What can hang from each mark:
beko: bova
zadid: pinuni
guzat: bova pada
tulut: bova
forola: bova
gibo: pinuni
pinuni: bova gibo komefam zadid zamu
nilev: beko
vedig: bova
tetoz: ruva
ruva: mamad tetoz
bova: beko guzat pinuni ruva vedig
pada: guzat

Every row comes from one small tree of marks. The marks that hang from a mark follow it in brackets, in alphabetical order. Every link used is in the known rows. Which tree was each row made from?
In the rows, 128 means zero.
Known rows:
bova[guzat ruva[tetoz]]: 138,123,98,113,129,153,118,126,125,146,122,129,135,122,119,140,142,134,133,129,120,158,123,117,132,126,134,101,104,141,140,128,155,151,137,139,122,124,115,145,123,128,122,124,114,124,116
zadid[pinuni[bova gibo komefam zamu]]: 123,69,123,107,157,155,130,140,110,123,119,136,141,122,107,144,121,117,141,123,147,148,126,103,130,125,131,148,126,125,134,123,127,121,131,136,82,108,107,135,172,159,124,123,97,129,143
vedig[bova[beko guzat[pada] ruva[tetoz]]]: 164,121,102,118,121,139,102,135,128,157,111,139,117,135,108,157,138,144,136,119,153,159,98,90,131,130,146,111,99,123,124,133,161,160,124,187,126,105,101,151,115,124,115,120,98,129,108
forola[bova]: 127,127,140,136,127,142,124,125,130,113,132,131,132,125,131,133,136,132,125,128,125,114,127,139,119,130,124,124,120,126,131,147,126,130,109,102,126,115,130,119,126,136,131,126,129,124,106
pada[guzat]: 135,133,118,123,133,141,128,124,129,161,120,129,132,125,115,128,126,127,128,124,131,126,135,124,127,120,119,135,129,137,115,126,127,127,134,124,122,120,121,138,125,107,128,129,127,126,122
guzat[bova[pinuni[komefam]] pada]: 158,117,132,101,128,155,117,129,121,162,113,131,127,130,104,148,113,125,137,123,129,149,111,132,128,134,125,106,118,105,118,141,131,126,114,146,103,98,136,129,150,157,127,143,88,141,117
nilev[beko[bova[guzat ruva vedig]]]: 153,99,104,104,125,128,119,119,125,140,124,126,120,112,102,139,153,129,122,139,135,147,86,113,95,126,163,76,121,141,111,128,164,122,133,92,122,129,97,140,126,116,122,150,121,109,122
bova[beko pinuni[zadid]]: 122,106,137,135,128,137,133,137,123,129,135,134,124,138,105,140,105,118,135,116,135,125,101,112,117,122,142,101,127,132,123,130,133,112,143,160,107,119,123,133,155,114,122,127,117,138,132
pada[guzat[bova[beko pinuni[gibo] ruva]]]: 148,94,113,88,135,133,123,146,114,216,132,150,137,130,78,157,111,116,130,116,134,139,125,122,117,125,146,65,113,138,99,138,155,110,126,188,95,91,96,146,153,109,111,139,98,127,119
guzat[bova[beko ruva[tetoz] vedig] pada]: 191,118,143,93,119,87,123,132,124,189,115,141,129,121,116,156,118,138,133,120,136,146,122,123,130,136,147,95,94,127,115,139,174,155,123,170,128,89,95,143,126,123,119,128,81,128,103
pinuni[bova[beko] gibo komefam zadid zamu]: 121,46,139,108,152,117,129,152,113,115,139,144,133,124,117,143,114,115,149,107,149,142,105,96,125,116,141,145,136,133,134,127,133,83,139,168,86,106,102,127,175,143,124,111,123,130,156
nilev[beko[bova]]: 126,107,126,117,130,135,119,125,130,112,127,128,121,129,119,138,149,121,124,138,129,125,89,126,110,132,161,118,138,131,120,136,131,121,117,94,132,139,147,128,124,119,127,136,135,129,130
tulut[bova[beko guzat pinuni vedig]]: 155,127,141,114,126,135,132,136,118,165,137,134,124,128,74,132,101,130,124,112,139,123,86,94,124,120,135,81,116,136,119,115,156,123,129,140,105,104,71,137,140,130,121,142,113,123,120
tulut[bova[guzat pinuni vedig]]: 151,129,127,119,127,154,134,133,121,153,130,126,127,126,79,125,111,132,125,121,133,132,103,101,131,123,116,87,122,144,127,111,153,123,124,110,101,109,80,136,146,136,122,146,112,123,120
pada[guzat[bova[ruva]]]: 147,126,103,112,133,129,120,121,126,185,118,127,140,118,112,143,136,127,127,126,135,149,152,132,128,127,127,100,117,135,104,140,144,120,118,153,117,101,111,141,128,107,122,141,107,119,115
vedig[bova[beko ruva]]: 132,118,109,137,124,112,119,133,130,119,138,130,121,127,124,153,132,129,129,118,158,143,132,94,123,128,150,106,117,114,113,129,151,127,122,185,126,114,101,139,128,121,119,126,121,123,125
tulut[bova[beko ruva]]: 137,132,133,123,127,99,129,133,128,124,142,136,130,123,116,140,131,124,124,119,136,123,132,106,138,126,157,109,123,125,115,125,142,125,117,170,124,108,108,132,126,130,120,131,124,123,128
guzat[bova]: 138,123,130,121,129,124,118,130,127,152,122,123,136,128,121,135,127,130,128,127,132,136,128,139,133,133,125,115,124,125,125,139,131,121,104,143,128,113,125,126,129,128,127,133,114,129,123
nilev[beko[bova[pinuni[zamu] ruva]]]: 119,93,108,120,134,153,124,122,117,103,142,135,123,131,107,143,148,108,129,127,138,148,99,111,103,134,168,80,128,153,109,139,153,107,132,108,99,131,142,137,139,127,125,148,121,120,128
beko[bova[vedig]]: 145,117,137,118,129,113,135,124,123,122,131,128,118,119,113,127,137,126,125,119,139,133,121,124,107,130,127,108,142,141,119,127,150,125,127,94,124,133,112,135,134,115,129,134,126,120,132
tetoz[ruva[mamad]]: 122,114,118,111,129,133,129,127,127,124,111,120,143,131,125,142,131,133,125,124,132,148,117,121,108,113,115,125,110,122,108,128,117,131,130,125,132,133,134,111,129,131,150,150,133,114,138
pada[guzat[bova[pinuni]]]: 140,127,118,113,132,164,125,126,124,195,119,128,138,131,90,139,111,120,129,122,129,138,125,131,126,127,115,97,121,133,112,138,136,119,119,141,105,105,120,139,139,106,122,142,106,131,114
pada[guzat[bova]]: 147,127,121,117,133,136,120,124,127,185,112,125,140,125,108,136,123,128,128,124,133,136,133,136,133,126,115,122,124,135,111,138,129,120,112,139,125,104,116,136,126,109,127,134,113,126,119
forola[bova[beko pinuni]]: 128,121,151,129,122,148,126,128,124,134,143,139,125,133,111,147,114,124,124,116,125,107,104,131,106,130,143,94,114,118,121,150,134,127,120,131,113,109,122,125,134,129,126,128,117,129,101
bova[guzat pinuni vedig]: 148,120,119,115,124,155,130,128,117,168,127,125,125,126,90,129,107,130,130,124,130,141,99,112,112,122,119,81,116,139,123,119,155,125,143,111,104,119,88,138,143,127,124,145,111,120,116
guzat[bova pada]: 162,128,134,112,126,119,111,129,127,170,105,131,128,134,116,138,129,135,129,128,135,138,117,142,135,136,128,127,122,124,116,143,129,131,107,145,133,103,132,126,124,132,126,135,102,134,118
vedig[bova]: 127,123,116,146,127,140,122,134,131,111,128,125,126,131,124,136,132,133,129,125,151,140,130,104,132,129,120,131,130,120,129,124,137,130,112,144,126,121,115,131,133,129,123,124,128,129,125
vedig[bova[beko pinuni]]: 127,119,125,138,124,147,124,139,125,131,141,130,118,140,103,148,110,124,130,113,151,132,107,94,121,127,137,99,122,114,120,128,143,126,121,172,113,116,111,138,140,122,123,128,116,134,121
gibo[pinuni[bova[vedig] komefam zadid]]: 139,93,134,111,138,143,150,120,132,125,129,117,130,100,130,140,118,120,116,123,128,147,128,101,129,119,106,163,134,111,135,116,148,113,135,123,101,103,100,133,170,133,124,127,115,126,139
beko[bova[guzat]]: 129,117,111,120,131,149,113,125,119,131,119,124,117,127,101,127,150,129,127,119,139,143,96,124,106,128,132,109,142,141,126,133,132,124,122,107,125,139,128,136,119,119,128,132,130,121,135
zadid[pinuni[gibo komefam zamu]]: 119,84,124,120,156,148,129,145,108,100,116,145,139,125,99,141,119,118,139,124,146,138,128,116,131,128,132,136,123,140,131,126,125,126,122,132,90,112,114,136,167,174,124,127,95,130,139
guzat[bova[ruva[mamad] vedig] pada]: 182,105,130,99,124,98,120,125,125,185,96,125,141,118,116,145,135,142,123,134,142,158,130,131,113,125,146,96,109,126,85,135,160,132,120,142,122,96,99,130,133,129,129,169,85,123,114
ruva[mamad tetoz]: 131,111,138,117,132,145,129,131,129,134,112,127,149,131,132,138,137,132,130,133,123,143,118,124,129,120,134,136,114,131,126,127,137,152,129,123,130,133,138,134,127,132,137,139,116,137,129

Write each row's tree:
157,129,97,113,123,135,110,125,124,164,107,133,116,125,111,135,144,140,129,128,135,151,114,125,121,129,140,108,113,134,115,130,138,136,139,144,124,113,115,135,119,131,120,140,109,119,118 => bova[guzat[pada] ruva]
169,120,126,103,129,89,127,125,124,203,123,133,134,111,106,149,115,131,126,118,143,138,137,120,117,122,139,86,110,132,92,138,165,119,128,166,118,89,73,147,128,100,118,140,99,113,111 => pada[guzat[bova[beko ruva vedig]]]
127,104,111,114,129,154,108,124,125,130,119,126,119,128,102,135,152,128,123,138,134,135,67,124,104,128,157,107,132,136,122,132,131,122,121,93,130,140,133,133,115,119,128,139,133,121,127 => nilev[beko[bova[guzat]]]
123,108,126,110,134,165,128,124,120,104,138,128,122,124,106,140,133,110,133,116,128,146,110,122,107,130,131,100,143,119,125,133,134,118,128,110,97,135,146,137,152,143,130,138,120,133,137 => beko[bova[pinuni[komefam]]]
162,102,119,89,122,118,126,125,122,188,130,128,130,113,118,147,123,134,134,115,134,154,109,93,118,121,144,97,99,123,131,120,177,146,154,155,112,111,72,151,130,105,121,122,107,114,118 => pinuni[bova[beko guzat ruva[tetoz] vedig]]
153,132,130,119,127,100,144,129,128,124,139,130,131,113,117,128,131,128,123,126,134,132,152,106,138,126,133,101,123,140,118,116,159,127,120,125,113,105,86,133,141,133,121,142,118,120,123 => tulut[bova[ruva vedig]]
149,98,137,101,129,122,139,123,127,143,133,121,131,108,134,134,115,129,135,123,129,144,129,106,121,119,119,132,127,100,130,115,147,121,140,116,103,114,93,129,150,136,131,130,118,122,133 => pinuni[bova[vedig] komefam]
153,123,120,101,131,122,120,127,126,194,122,137,141,122,113,156,126,127,131,116,132,145,135,122,134,126,141,103,99,134,114,144,158,143,122,181,124,98,111,152,122,103,119,123,98,129,109 => pada[guzat[bova[beko ruva[tetoz]]]]
126,113,138,113,130,142,130,132,120,132,143,136,123,126,112,147,102,115,137,113,126,130,103,113,117,124,144,105,121,102,122,130,133,122,140,160,105,119,120,134,147,148,127,128,114,132,128 => bova[beko pinuni[komefam]]
153,102,126,101,133,151,136,152,115,164,134,143,134,130,65,125,108,129,127,121,128,128,102,100,132,123,120,79,125,155,129,107,155,117,120,116,92,106,70,134,164,141,114,142,115,127,123 => tulut[bova[guzat pinuni[gibo] vedig]]
119,106,104,133,127,150,136,131,124,119,133,129,129,130,116,138,126,116,135,125,127,148,136,115,118,127,137,84,124,142,126,127,145,112,144,143,98,120,128,134,162,117,117,140,113,132,129 => bova[pinuni[zadid] ruva]
154,120,134,116,125,107,122,133,121,168,127,130,120,120,103,131,111,138,128,117,141,127,92,112,111,119,138,103,116,129,118,125,152,127,140,139,126,117,72,138,121,123,123,129,119,112,121 => bova[beko guzat vedig]
149,109,99,106,124,151,126,121,115,150,133,128,116,118,88,134,138,122,127,117,136,159,110,111,91,127,136,51,128,148,114,124,170,122,143,109,96,126,94,146,143,113,121,152,110,112,124 => beko[bova[guzat pinuni ruva vedig]]
131,77,124,87,139,138,131,142,124,145,135,136,136,118,124,141,125,120,138,126,124,141,126,112,127,122,126,139,133,105,136,119,130,113,131,137,99,116,112,126,163,146,125,121,126,130,143 => pinuni[bova gibo komefam]
125,121,119,126,123,160,129,120,125,121,144,135,132,125,122,144,135,123,124,127,119,129,138,131,110,133,135,76,112,126,122,146,146,129,122,116,102,110,128,129,143,131,124,141,113,122,99 => forola[bova[pinuni ruva]]
135,117,90,133,125,130,106,132,124,139,126,127,118,125,107,149,139,138,128,117,160,153,110,91,117,124,146,96,112,121,115,129,153,126,123,184,124,115,85,144,118,122,119,129,118,114,121 => vedig[bova[beko guzat ruva]]
122,72,96,125,147,187,112,152,108,113,134,137,130,134,78,142,119,125,145,110,156,164,100,86,125,121,113,103,123,142,133,121,144,102,116,148,78,113,91,140,168,173,124,132,112,127,134 => vedig[bova[guzat pinuni[gibo komefam zamu]]]
149,121,165,126,123,100,130,128,126,132,138,137,127,119,123,140,115,138,124,117,135,104,113,129,107,126,137,109,115,121,118,143,150,129,120,114,125,107,92,125,129,127,128,126,120,117,102 => forola[bova[beko vedig]]
128,113,109,114,132,182,120,129,120,141,128,126,125,125,100,138,115,124,136,124,126,149,97,114,116,122,122,98,119,116,132,124,130,122,138,129,99,124,118,137,146,154,129,136,113,127,125 => bova[guzat pinuni[komefam]]
120,106,125,129,145,151,130,121,117,128,112,122,138,129,116,135,124,123,133,124,155,141,129,108,129,128,130,147,127,133,128,127,128,132,134,129,100,112,120,137,144,126,126,128,99,125,135 => zadid[pinuni[bova zamu]]
174,104,106,96,122,125,111,122,126,159,106,133,110,118,95,142,153,136,124,138,139,147,78,117,94,129,165,86,119,140,102,131,160,130,135,96,122,120,105,140,121,117,120,153,110,114,114 => nilev[beko[bova[guzat[pada] ruva vedig]]]
126,63,140,95,147,115,125,147,113,135,145,143,133,122,120,143,114,117,144,105,144,138,109,101,125,120,142,142,128,120,128,128,135,99,134,167,95,110,99,131,157,152,127,114,124,124,149 => pinuni[bova[beko] gibo komefam zamu]
179,115,111,94,125,134,117,123,119,158,108,136,114,120,101,138,153,139,132,120,136,160,105,115,110,135,135,93,115,153,122,130,172,155,136,106,118,120,107,152,125,117,121,135,101,121,114 => beko[bova[guzat[pada] ruva[tetoz] vedig]]
151,123,80,127,120,173,107,131,124,158,112,128,115,139,91,146,134,136,133,123,153,167,109,94,119,132,130,85,111,128,114,127,152,135,129,159,104,107,105,144,137,130,116,146,98,127,110 => vedig[bova[guzat[pada] pinuni ruva]]
155,106,133,101,124,113,122,127,121,191,128,123,123,118,109,134,111,137,131,115,143,136,90,98,110,117,137,113,119,114,123,121,155,123,147,143,117,111,69,138,128,107,126,128,121,114,126 => pinuni[bova[beko guzat vedig]]
114,65,125,145,143,142,126,162,110,102,141,147,126,148,87,145,107,118,143,105,166,138,102,85,124,126,136,104,129,159,125,126,147,91,122,180,88,108,95,136,178,131,116,120,119,140,138 => vedig[bova[beko pinuni[gibo zadid zamu]]]
111,56,110,140,149,171,129,157,111,76,138,139,133,136,96,144,116,115,151,111,158,159,119,86,129,124,114,113,134,148,137,121,140,88,117,152,71,110,106,133,194,165,121,125,115,141,142 => vedig[bova[pinuni[gibo komefam zadid zamu]]]
126,90,90,99,131,182,113,121,121,123,133,130,120,117,95,155,148,113,130,134,125,160,77,111,96,125,166,66,121,120,118,132,147,114,134,109,98,132,131,141,144,143,126,152,113,121,125 => nilev[beko[bova[guzat pinuni[komefam] ruva]]]
128,101,88,106,126,177,114,121,120,139,129,129,119,129,91,147,152,116,124,138,128,152,75,114,94,128,166,59,123,136,114,133,150,118,134,109,106,134,131,141,132,116,121,152,120,118,121 => nilev[beko[bova[guzat pinuni ruva]]]
150,106,84,123,122,179,104,129,122,165,97,123,126,139,92,150,143,140,128,129,156,175,101,94,108,122,142,85,109,123,94,123,153,134,129,157,104,111,111,144,137,131,125,167,94,125,117 => vedig[bova[guzat[pada] pinuni ruva[mamad]]]
143,104,123,111,125,134,139,127,122,154,126,124,140,120,114,139,120,125,123,130,131,153,133,112,100,118,145,74,111,129,95,119,166,127,149,123,101,119,99,140,150,125,128,170,103,120,123 => bova[pinuni ruva[mamad] vedig]
123,121,132,141,133,158,142,139,125,106,133,131,135,137,97,130,118,117,130,125,130,127,121,105,141,126,123,110,137,146,136,117,130,111,121,130,99,110,126,124,164,127,123,135,123,143,134 => tulut[bova[pinuni[zadid]]]
149,88,130,114,127,114,126,131,122,170,121,123,123,121,106,133,112,135,136,115,148,138,88,94,112,113,135,116,125,126,128,118,151,108,150,146,109,108,70,136,147,97,122,125,119,118,135 => pinuni[bova[beko guzat vedig] zadid]
133,99,97,132,126,134,103,134,124,146,115,121,132,127,109,151,143,142,125,123,164,160,100,88,108,114,160,98,110,117,95,127,152,126,124,182,126,119,89,141,119,127,128,151,112,114,128 => vedig[bova[beko guzat ruva[mamad]]]
158,123,116,132,122,134,99,136,128,157,108,131,108,139,99,144,126,147,133,115,163,140,80,97,123,127,138,127,117,118,115,131,135,137,120,174,133,110,100,136,115,126,122,127,111,128,117 => vedig[bova[beko guzat[pada]]]
134,118,118,123,124,130,108,123,124,139,131,134,127,119,114,146,140,137,122,121,135,127,107,126,103,126,153,89,106,124,116,150,144,127,122,143,124,108,100,131,113,130,124,129,119,108,102 => forola[bova[beko guzat ruva]]
121,87,106,121,138,187,119,129,114,104,123,126,118,126,87,137,135,115,140,114,135,158,84,111,101,122,128,91,141,135,132,130,130,103,133,113,90,132,132,138,164,136,126,137,118,134,143 => beko[bova[guzat pinuni[komefam zadid]]]
136,123,107,116,127,119,113,127,121,157,129,131,122,122,112,142,132,131,126,120,138,142,107,113,113,123,154,93,111,127,116,132,145,124,142,170,126,121,99,140,115,123,121,132,117,112,124 => bova[beko guzat ruva]
130,103,92,110,129,147,108,121,126,129,122,127,121,121,106,144,163,125,124,139,133,149,84,119,101,129,169,87,125,137,115,135,146,122,127,108,124,136,127,137,119,117,123,146,128,114,126 => nilev[beko[bova[guzat ruva]]]
140,89,117,114,145,132,140,115,116,122,122,123,135,103,121,144,122,121,139,123,155,164,149,94,120,123,136,124,117,120,119,122,158,128,147,129,79,99,84,144,162,147,125,139,83,112,132 => zadid[pinuni[bova[ruva vedig] komefam zamu]]
144,98,113,115,133,175,103,123,113,140,111,135,112,143,79,135,140,124,132,126,146,145,51,116,102,134,157,99,127,156,111,140,137,115,130,97,105,125,141,135,127,132,126,148,113,125,121 => nilev[beko[bova[guzat[pada] pinuni[zamu]]]]
144,100,98,123,126,151,134,130,118,149,125,126,127,121,94,133,119,128,133,125,135,158,117,104,107,121,128,61,115,153,125,117,167,110,153,127,91,112,83,143,163,116,117,147,106,120,122 => bova[guzat pinuni[zadid] ruva vedig]
158,87,112,84,130,145,109,144,119,199,105,141,124,133,97,132,132,137,134,127,132,141,96,116,124,127,128,131,126,129,129,121,131,124,136,138,111,109,105,129,142,122,118,127,116,129,131 => pinuni[bova[guzat[pada]] gibo]
128,93,107,122,131,153,121,127,125,150,114,115,130,128,116,127,131,130,136,126,136,150,104,107,122,118,123,128,132,131,141,121,127,105,140,133,109,118,110,128,147,105,124,125,125,126,138 => pinuni[bova[guzat] zadid]
